Every row comes from one small tree of marks. The marks that hang from a mark follow it in brackets, in alphabetical order. Every link used is in the known rows. Which tree was each row made from?
Known rows:
Z{C{V}}: [ 1.450 -1.352 -1.153 -0.737 -1.256 -0.608  0.881 -0.064 -2.811  4.968
  0.425  2.100  2.201  0.331  2.677 -4.292 -1.921  0.271  1.251]
L{C{V Z} K{G}}: [-4.424  1.591 -5.582  0.234  1.952 -2.894  6.751 -3.189 -0.505  4.856
  0.794 -5.037  1.850 -0.286 -1.898  1.574  2.674 -5.156  4.702]
C{V Z}: [-0.142  0.595 -3.641  1.042  0.727 -0.966  3.608 -0.501 -2.406  4.828
 -1.094 -1.266  2.864 -0.500  0.210 -3.695 -1.380 -0.480  2.032]
K{G{B} L{C{Z}}}: [-2.865 -0.972 -5.044  3.319 -0.817 -3.136  1.354 -5.058  0.409  4.245
 -1.958 -4.653  1.670 -2.546 -0.391  4.574  5.687 -0.223  3.606]
K{G L{C}}: [-4.040 -0.505 -2.586  2.106  0.721 -2.873  0.818 -2.771  0.837  2.541
  0.068 -1.424 -0.226  0.106 -1.065  3.935  4.978 -0.737  2.053]
W{N}: [ 0.797 -1.529 -1.169  1.423  1.045 -3.117  0.457  0.244 -0.775  3.667
  0.550 -0.166 -0.894  0.597  3.043 -0.479  0.332  1.160  0.107]
E{C}: [-2.265 -0.999 -2.897  0.528 -1.861 -0.576  0.903 -2.067 -0.722  3.590
  1.411  0.354 -1.746 -1.612  1.444 -2.737  1.892 -0.176 -0.629]
W{N{K{C{V} G}}}: [ 3.267 -0.886 -4.194  1.759 -2.532 -3.715  2.667  4.351 -2.512  3.272
 -0.527 -2.989  1.154 -2.580 -0.301 -2.219 -0.854 -2.588  2.729]
E{C{V Z}}: [-1.199  0.950 -4.597  0.194 -1.756 -1.335  4.070 -0.230 -3.694  4.317
  0.431 -1.664  1.384 -1.944 -0.461 -5.062  0.670 -2.181  2.033]
W{N{K}}: [-0.954 -0.660 -2.284  2.573 -1.098 -2.809  1.768  0.368 -0.919  3.337
 -0.306 -0.460 -1.438  0.189  1.172 -1.003 -1.495  0.094 -1.849]
K{G L{C{V Z}}}: [-2.806  1.013 -4.455  1.921  0.622 -3.678  3.669 -0.974 -2.003  3.224
 -1.010 -3.532  2.730  0.022 -2.529  1.638  3.132 -2.499  4.563]
N{K{C G L} W}: [ 3.670 -0.930 -6.012  5.392 -4.972 -1.957  1.742 -0.721 -1.411  0.485
 -2.232 -1.481  1.463 -2.372 -1.838  0.465 -0.491 -1.846  1.122]
N{K{C{V} L} W}: [ 3.638 -0.138 -4.942  3.996 -5.517 -1.307  4.333 -0.193 -4.055  1.566
 -3.312  0.191  2.136  0.234 -1.036 -1.531 -2.507 -1.639  0.090]
E{C{Z}}: [-1.402  1.247 -4.820  1.785 -2.727 -0.613  2.519 -2.359 -1.803  3.803
  0.944 -1.145  0.327 -1.933  0.116 -3.361  1.264 -0.582  0.866]
Z{C}: [ 1.423 -1.094 -1.192  1.010 -2.176  0.086 -0.100 -1.963 -0.959  4.646
  1.109  2.430  1.029  0.215  3.177 -2.436 -0.838  1.636  0.193]
G{B}: [-0.847 -3.585 -2.292  1.031  0.235 -0.263 -0.584 -4.440  0.904  5.392
 -1.906 -0.339 -0.200 -2.308  3.983 -0.151  1.470  2.158 -0.499]
L{C{Z} K{G{B}}}: [-4.489 -0.522 -6.037  1.635  0.549 -2.270  4.112 -7.053  1.938  5.794
 -0.192 -6.161  0.482 -2.790  0.715  4.374  5.029 -3.073  3.852]
N{K{G} W}: [-0.933 -3.405 -5.728  3.178  0.360 -2.504  1.222 -1.300 -0.241  1.970
 -0.559 -1.345  1.022 -2.040 -1.436 -2.847 -3.123 -4.313  0.398]
W{N{K{G}}}: [-0.354 -2.013 -3.053  2.500  0.209 -4.224  0.563  1.826 -0.350  2.915
  0.350 -2.200 -0.539 -2.469  0.060 -1.128 -0.519 -2.004  0.096]
N{K}: [-2.558 -0.370 -3.093  2.605 -1.160  0.038  1.829 -1.869  0.081  3.604
 -0.868  0.899 -0.781 -0.302  0.140 -1.763 -2.094 -0.019 -2.198]
L{C{Z} K}: [-4.765  3.219 -4.929  2.247 -0.597 -0.761  6.280 -6.155  0.553  4.879
  0.846 -2.720 -0.177  1.853  0.152  3.227  2.396 -1.780  1.880]
K{C}: [ 2.264  0.122 -2.951  2.357 -3.167  0.887  1.174 -1.549 -0.366  3.731
 -0.281  0.525  0.120 -0.741  2.442 -1.012  0.010  2.316  1.337]
C{Z}: [-0.060  0.892 -3.923  2.779 -0.113 -0.201  2.225 -2.406 -0.753  4.444
 -0.465 -0.633  1.627 -0.732  0.780 -1.780 -0.689  0.903  1.220]

Which tree is each row?
[ 4.837 -0.449 -5.292  4.160 -4.813 -1.294  1.034 -2.833 -0.659  3.896
 -3.472 -4.099  2.915 -5.418  0.968  2.749  4.190  2.572  4.008] : K{C{Z} G{B} L}
[ 2.945  0.686 -3.513  3.854 -4.493 -1.589  2.243  1.203 -1.643  3.180
 -0.432 -0.629 -0.917 -0.438  1.550 -0.589 -1.294  0.984 -0.048] : W{N{K{C}}}
[ 2.984  0.181 -3.544  2.097 -3.999 -2.348  3.675  3.520 -3.418  3.818
 -1.209 -1.094  0.517 -0.425  1.095 -2.109 -1.798 -0.653  0.815] : W{N{K{C{V}}}}
[ 4.755  1.633 -4.660  3.011 -3.301 -1.917  3.602  1.098 -3.150  2.894
 -2.379 -3.245  4.175 -2.923 -1.592 -0.251  2.047  0.069  4.789] : K{C{V Z} G L}
[ 0.190 -1.098 -4.106  4.431 -2.562 -1.683  2.329 -2.536 -1.510  1.165
 -2.508  0.763 -0.008  0.589 -0.688 -0.063 -1.917 -0.814 -2.630] : N{K{L} W}
[ 3.894 -2.808 -3.108  0.928 -2.942 -1.735  0.595 -0.688 -1.692  4.102
 -3.498 -2.694  2.422 -4.447  1.563  1.420  4.369  1.427  3.011] : K{C{V} G{B} L}
[-4.835  2.857 -4.763  0.678  0.525 -1.515  7.688 -4.291 -1.200  5.341
  0.327 -3.160  1.067  2.149 -0.387  1.458  1.810 -3.354  2.742] : L{C{V Z} K}
[-5.609 -0.258 -3.534  0.650  1.822 -2.165  3.681 -5.046  2.610  4.040
  1.802 -3.074 -1.316  0.021 -0.005  3.930  4.288 -3.118  2.400] : L{C K{G}}
[ 2.325  2.039 -3.174  4.537 -6.559  0.625  2.538 -1.475 -1.260  2.380
 -2.668  0.453 -0.293 -0.722 -0.343  1.597  0.490  2.717 -1.464] : N{K{C L}}
[ 2.754 -3.797 -3.907  0.230 -1.493 -1.317  0.351 -0.529 -0.831  5.338
 -1.671 -3.158  2.469 -5.300  2.523 -1.262  1.926 -0.430  4.203] : K{C{V} G{B}}
[ 2.180  1.935 -6.888  4.786 -4.309 -0.211  3.170 -0.232 -0.824  3.007
 -0.886 -3.249  2.325 -4.021 -2.075 -1.841 -1.280 -1.295  2.951] : N{K{C{Z} G}}
[ 1.328 -0.498 -4.631  1.795 -2.641 -0.801  2.937  1.950 -1.683  3.384
 -1.080 -1.890  1.842 -3.126 -1.345 -2.992 -1.551 -2.436  2.351] : N{K{C{V} G}}
[ 0.715 -0.889 -2.169  3.202 -1.442 -4.739  0.749  1.455 -0.881  1.692
 -1.289 -2.100 -0.696 -1.510 -0.822  1.772  1.913 -0.302 -0.853] : W{N{K{G L}}}
[ 1.890  1.291 -2.854  0.031 -2.728  0.554  5.562 -1.867 -1.372  4.548
 -0.678 -1.131  0.630 -0.190  1.901  0.234  1.039 -0.264  1.365] : L{K{C{V}}}
[ 3.578  0.446 -5.287  5.611 -6.378 -0.709  2.907 -1.843 -2.184  1.236
 -2.786  0.586  0.735  0.230 -0.577  0.230 -1.564  0.015 -0.691] : N{K{C L} W}
[ 3.608  0.655 -5.739  1.871 -1.564 -1.251  3.138  1.369 -2.544  4.026
 -0.633 -3.388  4.452 -3.380 -0.693 -2.901 -0.154 -1.720  5.681] : K{C{V Z} G}
[ 3.879 -1.345 -5.954  3.250 -2.943 -0.652  0.672 -2.448 -0.102  4.928
 -1.962 -4.377  3.008 -5.978  1.731 -0.111  1.937  0.822  4.791] : K{C{Z} G{B}}
[-3.105  1.606 -4.611  3.585 -0.194 -2.955  2.314 -2.921 -0.180  2.873
 -0.371 -3.346  1.628 -0.538 -2.372  3.404  4.181 -1.049  3.607] : K{G L{C{Z}}}
[ 0.342 -2.276 -4.681  4.162 -1.232 -3.056  1.346 -1.587 -0.762  0.663
 -2.081 -0.971  0.921 -1.723 -2.106 -0.124 -0.832 -2.706 -0.536] : N{K{G L} W}
[ 3.196  3.616 -5.171  4.297 -6.776 -0.187  5.823  0.367 -4.087  3.024
 -3.682 -1.332  2.890 -0.985 -1.946 -0.660 -0.850  0.589  1.137] : N{K{C{V Z} L}}
[ 2.010 -1.897 -6.924  4.444 -3.184 -1.318  1.474 -0.356 -0.789  1.562
 -0.697 -1.565  1.568 -2.717 -0.922 -2.274 -2.736 -3.436  1.880] : N{K{C G} W}
[ 3.458  0.880 -2.003  1.572 -3.736 -0.362  2.686  0.376 -2.786  3.153
 -2.623  0.502  1.661 -0.020  0.813  0.345  1.723  2.578  1.446] : K{C{V} L}
[ 3.422  2.076 -5.738  1.234 -1.617 -0.996  6.449 -0.940 -1.721  4.349
 -0.380 -4.660  3.082 -3.093 -0.614 -0.153  1.606 -2.726  5.021] : L{K{C{V Z} G}}
[ 4.352  0.463 -3.446  4.348 -5.037 -3.624  1.581  2.120 -1.556  1.374
 -1.506 -2.394 -0.152 -2.580 -0.584  2.488  2.165  0.414  1.139] : W{N{K{C G L}}}
[ 2.065 -0.803 -5.995  4.852 -4.479  0.080  2.517 -1.729 -1.662  2.064
 -1.307  0.141  0.845 -0.348  0.376 -2.433 -4.117 -1.783  0.287] : N{K{C} W}
[-4.119 -1.553 -5.743  4.461 -0.723 -3.799  2.224 -3.080 -0.284  0.836
 -0.912 -1.805  0.170  0.426 -2.967  2.238  0.625 -4.565  0.774] : N{K{G L{C}} W}
[-0.149 -4.525 -3.444  2.129 -0.325 -4.085 -0.463 -0.132  0.390  4.231
 -1.265 -3.589 -0.682 -4.514  1.820  0.124  0.865 -1.127  0.211] : W{N{K{G{B}}}}
[-3.787 -3.601 -2.918  0.175  0.863 -3.583  1.081 -2.737 -0.245  4.361
 -2.364 -3.291  1.005 -1.797  0.339  3.087  5.612 -1.138  3.221] : K{G{B} L{C{V}}}
[-3.589  0.035 -3.098  3.554 -1.447 -5.362  1.834  0.134 -0.442  1.990
 -0.250 -2.814 -1.326  0.230 -1.703  4.148  3.450 -1.929  0.758] : W{N{K{G L{C}}}}
[ 3.588 -0.143 -2.634  3.118 -3.425 -1.197  0.322 -0.784 -0.409  2.003
 -1.334 -1.117  1.097 -2.573  0.176  2.201  3.693  2.091  2.526] : K{C G L}
